Each row was made from one small tree. Brackets hold a mark, then the marks that hang from it, in alphabetical order. Every link used is in the known rows. Write each row's tree.
Known rows:
(J (L B D) S): [ 0.95, -3.46,  3.90,  0.16,  2.30, -0.92, -3.13, -1.19, -3.64,  3.49,
 -4.65,  6.32,  2.99,  0.31, -5.48, -1.69,  2.29, -4.51, -2.84, -5.16,
 -1.13]
(D (P (K (S (J L))))): [ 2.53,  1.19,  3.17, -0.71,  2.84, -5.59,  2.63,  2.67,  0.99, -0.38,
 -2.53, -1.09,  4.94, -0.87, -6.57,  3.98,  0.81, -5.91, -6.60, -2.12,
  0.53]
(P (K (S (J L)))): [ 1.56,  2.09,  2.78, -2.89,  1.95, -5.24,  0.78,  4.67,  0.47, -1.35,
 -2.21,  0.52,  3.31, -0.89, -6.06,  3.00,  0.46, -3.65, -6.26, -1.80,
 -0.89]
(B L S): [ 2.25,  3.54,  1.43, -1.70,  4.13,  0.07, -1.35, -2.28,  2.17, -1.62,
 -0.28,  1.84, -1.83, -0.21,  0.19, -2.87,  1.39,  2.18,  2.95, -0.90,
  1.00]
(K P S): [ 2.49, -1.26, -0.96, -0.90, -0.47,  1.49, -0.84,  1.49, -0.53,  1.40,
  0.08,  1.11,  2.37, -1.50,  1.96,  1.87, -3.64, -0.47,  2.64, -1.73,
  1.68]
(L B (D (P K)) J): [ 1.47,  1.09,  6.97,  1.81,  1.68, -6.32,  5.00, -4.48, -2.00,  1.15,
  1.17,  0.42,  3.86,  0.55,  4.59, -1.91,  3.75, -3.04, -2.30, -7.79,
  3.42]
(S J): [ 0.93,  0.90,  0.26,  1.20, -0.40, -0.68,  0.92,  1.52, -0.46,  0.77,
 -0.03, -2.58,  1.32, -0.63, -3.12,  1.63,  2.15, -2.68, -0.59,  0.71,
 -2.59]
(P (K S)): [ 0.47,  3.17,  1.34, -4.05,  2.20, -3.88,  0.46,  1.49,  2.59, -2.12,
  1.13,  1.29,  1.30,  0.12,  1.60,  0.91, -1.78,  0.53, -2.51, -2.90,
  1.59]
(J (L (K P S))): [ 3.33, -3.01, -1.99, -1.37, -0.67,  2.78,  0.08,  3.92, -1.66,  0.60,
 -1.61,  2.02,  5.13, -4.92, -2.72, -0.63, -2.75,  0.62, -0.57, -0.20,
 -2.11]
(L (D P)): [ 0.71, -3.05,  1.58,  2.61, -1.68, -0.75,  2.41, -6.51,  0.23,  2.31,
  0.56, -1.20,  3.10,  0.50, -0.34, -0.72,  2.46, -4.27, -0.11, -2.09,
  2.30]
(P (K (S D J))): [ 0.47,  3.04,  0.27, -4.09, -0.03, -4.31, -0.69,  1.60,  4.42, -3.96,
  0.56,  2.03,  3.61, -1.41, -1.70,  3.51,  1.79, -2.38, -1.22, -2.82,
 -2.48]
(S (D (P K)) J): [ 0.87,  2.79,  0.00,  1.76, -1.72, -4.64,  1.95, -0.74,  2.48, -1.31,
 -0.69, -0.10,  4.63, -0.60, -2.23,  3.94,  4.50, -5.29, -0.34, -3.38,
 -1.05]
(L B K): [ 2.17, -0.90,  1.25, -1.90,  2.25,  0.62,  1.11,  2.57, -1.16, -0.61,
  1.06,  0.78,  2.56, -3.02,  1.60, -3.16,  1.85,  1.23,  0.04, -1.73,
 -3.79]
(J (L D)): [ 0.02, -3.69,  1.87,  0.69, -2.04, -0.79, -0.02, -3.13, -1.94,  1.40,
 -2.56,  2.27,  2.32, -0.13, -4.54, -1.21,  2.56, -3.62, -2.91, -1.44,
  0.69]
(D P): [ 1.03, -1.03,  0.27,  2.02,  0.76, -0.42,  1.79, -1.79,  0.47,  1.14,
 -0.26, -1.81,  1.56,  0.14, -0.58,  1.01, -0.04, -2.12, -0.13, -0.47,
  1.38]
(K (S D)): [-0.02, -1.31, -0.87, -4.87,  0.69,  0.50, -2.69, -0.48,  4.83, -4.19,
  0.29,  3.72,  1.70, -1.67, -0.51,  1.76, -1.01,  0.33,  0.62, -0.07,
 -1.50]
(S D (J L)): [ 0.07, -1.22, -0.36, -0.04, -1.73, -0.88, -1.59,  1.77,  0.02, -1.87,
 -4.20,  2.32,  3.40, -2.11, -8.15,  2.82,  3.86, -4.54, -1.66,  0.76,
 -4.28]
(B (L D)): [ 1.43, -0.16,  0.89, -1.42,  0.30,  0.58,  0.12, -4.74,  0.06,  1.57,
 -1.21,  2.57,  0.93,  2.24, -1.37, -3.43,  4.44, -0.09,  3.04, -1.76,
  2.02]
(K (S (J L))): [ 1.74, -1.34,  1.86, -2.55,  2.44, -1.28, -0.60,  3.88,  0.12, -0.69,
 -2.54, -0.21,  2.77, -1.72, -7.88,  2.72, -0.22, -3.45, -5.09,  1.65,
 -2.50]
(S D): [-0.93, -0.64, -1.70, -1.11, -1.79,  0.40, -2.03, -1.28,  2.35, -2.68,
 -0.78,  3.28,  0.98, -0.68, -0.42,  1.21,  1.59, -0.56,  1.84, -0.46,
 -1.69]
(S (D P) (J L)): [ 1.26, -2.38,  0.04,  2.20, -1.13, -1.24,  0.10, -0.05,  0.59, -0.70,
 -4.52,  0.54,  4.77, -1.89, -8.79,  4.07,  4.13, -6.66, -2.09,  0.52,
 -2.84]

Which tree is each row?
[-0.63,  0.77, -0.65,  2.09,  1.55,  0.60, -1.14, -3.31,  2.19, -0.85,
 -0.81,  2.55,  1.50, -1.00, -2.20,  1.46, -0.56,  0.75,  0.88, -1.15,
 -1.37] -> (L (J (S (D P))))
[ 0.98, -2.09, -0.64, -2.88,  1.67, -0.03, -1.11, -2.34,  5.39, -3.29,
 -0.10,  1.93,  3.39, -1.37, -1.24,  2.69, -0.91, -1.88,  0.22, -0.22,
 -0.03] -> (K (S (D P)))
[ 0.77, -2.48, -3.23,  0.84,  0.34,  2.27, -2.17, -0.40,  1.60, -0.59,
 -3.79,  4.50,  4.98, -3.86, -8.35,  0.02,  0.79, -1.18, -1.17, -0.14,
 -5.08] -> (J (L K) (S (D P)))
[ 2.49,  0.88,  2.82, -1.78,  3.70, -0.16,  0.10,  0.57,  0.38, -2.19,
  2.89,  0.55,  1.29, -4.98,  3.58, -4.52,  0.98,  1.37, -0.11, -2.78,
 -4.27] -> (L (B S) K)
[ 2.72,  2.38,  3.05,  0.06,  1.39, -1.01,  0.34, -5.46,  1.33,  0.37,
  0.68, -0.37,  1.01, -0.64, -2.56, -2.96,  5.72, -2.50,  2.57, -2.12,
 -0.76] -> (B (L D) (S J))
[ 0.28,  3.51, -0.97, -2.07,  3.21,  1.84, -3.37, -1.39,  2.33, -1.57,
 -2.73,  6.33, -0.48,  0.63, -3.37, -1.28,  1.62,  5.24,  3.82, -0.74,
 -1.44] -> (B (L (J (S D))))
[-1.62,  1.74, -1.15,  0.09,  0.84,  1.14, -2.83, -1.36,  1.64, -1.76,
 -0.68,  4.30, -0.04, -1.25, -1.66,  0.46, -0.62,  2.94,  0.81, -0.77,
 -2.71] -> (L (J (S D)))
[ 1.27,  3.54,  2.00, -2.67,  1.64, -4.84,  1.38,  2.79,  2.22, -1.52,
  1.05, -1.13,  2.59, -0.60, -1.14,  2.49,  0.00, -1.99, -3.11, -2.29,
 -0.75] -> (P (K (S J)))
[ 1.96, -3.77,  4.61,  1.59,  1.09, -1.92,  2.03, -4.75, -1.51,  2.49,
 -0.25,  0.58,  3.88,  0.42,  1.05, -1.01,  3.71, -5.59, -0.03, -4.94,
  1.76] -> (L B (D P))
[ 0.18,  2.02, -0.43,  0.61, -1.33, -4.03,  0.97, -2.26,  3.15, -1.97,
 -0.89,  2.57,  3.33,  0.22,  0.85,  2.29,  2.48, -2.89,  0.38, -4.15,
  1.37] -> (S (D (P K)))
[ 1.93, -0.81, -2.50, -1.71, -1.90,  3.44,  0.52,  0.75,  1.68, -3.16,
  2.52,  2.36,  4.53, -5.86,  3.25, -1.13, -1.99,  4.86,  3.41, -0.80,
 -3.37] -> (L J (K P (S D)))
[ 2.41, -1.11, -2.10, -0.65, -2.68,  1.19, -1.98,  1.66,  1.54, -0.52,
 -0.68,  1.92,  4.97, -2.92, -1.53,  4.41, -0.10, -3.45,  4.04, -1.70,
 -2.41] -> (K P (S D J))
[-0.11, -1.01,  2.22,  4.16,  0.89, -0.28,  1.58, -6.72, -0.33,  3.09,
  0.79, -0.23,  1.80, -0.02, -1.53, -1.62,  0.35, -1.09, -0.87, -2.29,
  1.01] -> (L (D P) (J S))
[ 3.56, -0.83,  2.22, -4.67,  4.27, -0.32,  0.88,  4.81,  0.62, -1.57,
  1.85, -1.27,  4.47, -4.30, -1.53, -0.88,  1.33, -0.52, -2.02, -0.59,
 -6.31] -> (L B (K (S J)))
[ 1.59, -1.91, -2.63, -1.83, -2.14,  1.96, -2.79,  0.20,  1.88, -1.23,
 -0.66,  4.49,  3.56, -2.38,  1.56,  2.68, -1.99, -0.93,  4.52, -2.23,
  0.07] -> (K P (S D))
[ 1.54,  2.15,  1.82, -2.16,  2.69, -4.47,  2.29, -0.51,  3.24, -1.06,
  0.77, -0.49,  2.87,  0.23,  0.99,  1.96, -1.72, -1.65, -2.86, -3.19,
  3.11] -> (D (P (K S)))
[ 2.14, -3.05,  0.75, -1.78,  1.46, -1.36, -0.76,  0.76,  3.08, -2.43,
 -3.38,  0.83,  5.49, -2.70, -8.92,  4.59,  1.48, -5.74, -3.38,  0.83,
 -2.94] -> (K (S (D P) (J L)))
[ 1.92, -1.34, -0.22, -1.73,  1.01, -0.84, -0.20, -0.90,  4.60, -2.48,
  0.01, -0.78,  4.51, -2.17, -4.26,  4.38,  1.08, -4.40, -0.34,  0.26,
 -2.55] -> (K (S (D P) J))
[ 4.37,  0.97, -3.56,  0.06, -1.01,  4.03,  0.85,  1.27, -1.84,  2.54,
 -1.28,  2.00,  3.13, -1.65,  0.43, -3.38,  2.01,  3.47,  6.82, -1.00,
 -0.79] -> (B (L (K P)))
[ 2.37, -3.78,  2.89, -5.04,  2.31,  0.21,  0.81, -1.37,  0.83, -1.01,
  2.74,  2.09,  4.78, -3.50,  1.63, -4.05,  1.53, -0.19, -0.92, -2.93,
 -3.16] -> (L B D (K S))
[ 3.44,  2.14,  1.00, -0.51,  0.54,  0.80,  1.69, -4.61,  1.78, -0.33,
  2.51, -1.33,  2.70, -3.44, -2.70, -5.69,  6.34,  0.08,  2.73, -0.81,
 -4.10] -> (B (L D K) (S J))
[ 3.19, -0.65, -0.61,  0.61, -0.87,  0.69,  0.19,  3.01, -0.66,  2.08,
  0.01, -1.24,  3.53, -2.11, -1.05,  3.55, -1.99, -3.00,  1.89, -1.06,
 -0.97] -> (K P (S J))
[-0.42,  2.99, -1.56,  1.15,  0.13, -3.06, -1.78, -2.18,  3.23, -0.23,
 -2.13,  4.70,  2.84,  0.43, -1.79,  2.44,  0.96, -2.23,  0.71, -5.05,
  0.06] -> (J (S (D (P K))))
[ 1.64, -2.58,  6.65, -0.04,  2.08, -2.48, -1.16, -3.66, -2.16, -0.17,
 -1.39,  3.68,  1.87, -2.08, -1.15, -3.23,  2.92, -4.98, -2.86, -5.43,
 -0.14] -> (J (L (B S) D))
[ 1.56,  0.26,  2.89, -1.42,  3.01,  0.21,  2.59,  2.16, -1.99, -1.74,
  2.32, -0.36,  1.92, -3.70,  3.24, -4.25,  1.24,  4.08, -1.22, -1.01,
 -3.75] -> (L B J K)
[ 1.19, -1.08,  3.96,  2.38, -0.86, -2.41,  0.25, -3.75, -0.92,  0.20,
 -0.69, -0.76,  2.26, -2.70, -5.55, -1.14,  3.85, -6.23, -3.65, -1.75,
 -2.09] -> (B (S (J (L D))))
[ 1.11,  1.05,  2.91,  1.61,  1.49, -2.13, -0.66,  0.69, -0.40, -0.87,
 -1.43, -1.42,  0.86, -3.19, -5.82,  0.65,  1.69, -4.03, -3.70,  0.01,
 -2.93] -> (B (S (J L)))
[ 1.62, -1.69, -0.70,  3.51, -4.90,  2.42,  3.87, -3.56, -3.56,  2.42,
  3.32, -0.82,  4.25, -4.10,  4.18, -4.52,  1.35,  2.23,  3.24, -2.23,
 -1.28] -> (L D J (K P))
[ 2.25,  2.57,  2.47, -1.10,  2.21,  1.21,  2.80, -6.48,  1.51, -2.10,
  3.94, -0.11,  0.70, -3.24,  2.07, -8.45,  3.98,  5.55,  2.07, -1.21,
 -1.50] -> (B (L D J K) S)
[ 2.24, -1.79,  6.10,  1.25,  0.92, -6.42,  2.67, -2.48, -3.08,  2.32,
 -3.53,  3.12,  5.50,  0.95, -1.84, -0.73,  4.79, -7.46, -4.44, -7.82,
  3.09] -> (J (L B (D (P K))))
[ 3.79, -2.77, -1.52,  0.58, -3.80,  1.99,  2.21, -1.08, -0.90,  2.21,
  2.88, -1.83,  6.91, -4.94, -0.82, -0.91,  1.46, -2.64,  2.47, -1.92,
 -3.38] -> (L D (K P (S J)))
[ 2.30, -2.49,  2.03, -2.00,  2.32,  0.01,  0.38,  3.99, -3.11, -0.66,
 -2.56,  2.49,  3.59, -3.40, -3.16, -2.69,  2.15, -0.19, -3.18, -1.41,
 -4.06] -> (J (L B K))
[ 2.83, -0.20, -1.13, -0.96, -0.11,  2.98,  2.35,  1.81, -0.54, -0.49,
  3.23, -0.86,  3.51, -5.21,  3.60, -2.01, -3.59,  5.20,  1.72, -0.03,
 -1.81] -> (L J (K P S))
[ 1.15,  1.11,  2.73, -1.00,  1.12,  0.26,  2.06, -5.11, -0.60,  0.58,
  0.06,  1.40,  0.19,  1.63,  0.06, -4.23,  3.95,  2.91,  2.18, -1.51,
  2.12] -> (B (L D J))
[ 1.97, -3.91, -1.73, -3.69,  1.31,  1.28, -0.30, -0.01,  3.87, -3.94,
 -1.47,  2.33,  5.96, -4.95, -5.87,  0.44,  0.24, -0.85, -2.72,  1.06,
 -3.90] -> (J (L (K (S (D P)))))
[ 2.68,  1.28,  0.81, -1.80,  1.39,  1.58,  0.78, -6.03,  2.16, -1.26,
  2.58,  1.22,  1.44, -2.75,  0.52, -7.39,  4.25,  2.53,  3.30, -1.56,
 -1.80] -> (B (L D K) S)
[ 0.56,  1.63,  3.70,  0.07,  4.82, -0.66, -1.54,  1.77, -2.14,  0.98,
 -0.80,  2.95, -0.22, -0.16,  0.30, -0.93, -0.92,  1.88, -1.12, -3.16,
 -1.67] -> (L B (J S))
[ 1.58, -0.82,  1.90, -6.41,  3.72,  0.62, -0.05,  1.67,  2.88, -5.77,
  2.53,  3.35,  3.65, -5.18,  2.33, -2.28,  0.11,  4.59, -0.46, -1.15,
 -5.32] -> (L B J (K (S D)))
[ 1.03, -1.08,  3.92, -1.91,  2.71, -1.60, -4.03, -0.16,  0.72, -3.90,
 -3.04,  6.59,  1.68, -3.36, -1.70, -0.22,  2.28, -3.15, -1.52, -3.93,
 -2.67] -> (J (L (B (S D))))
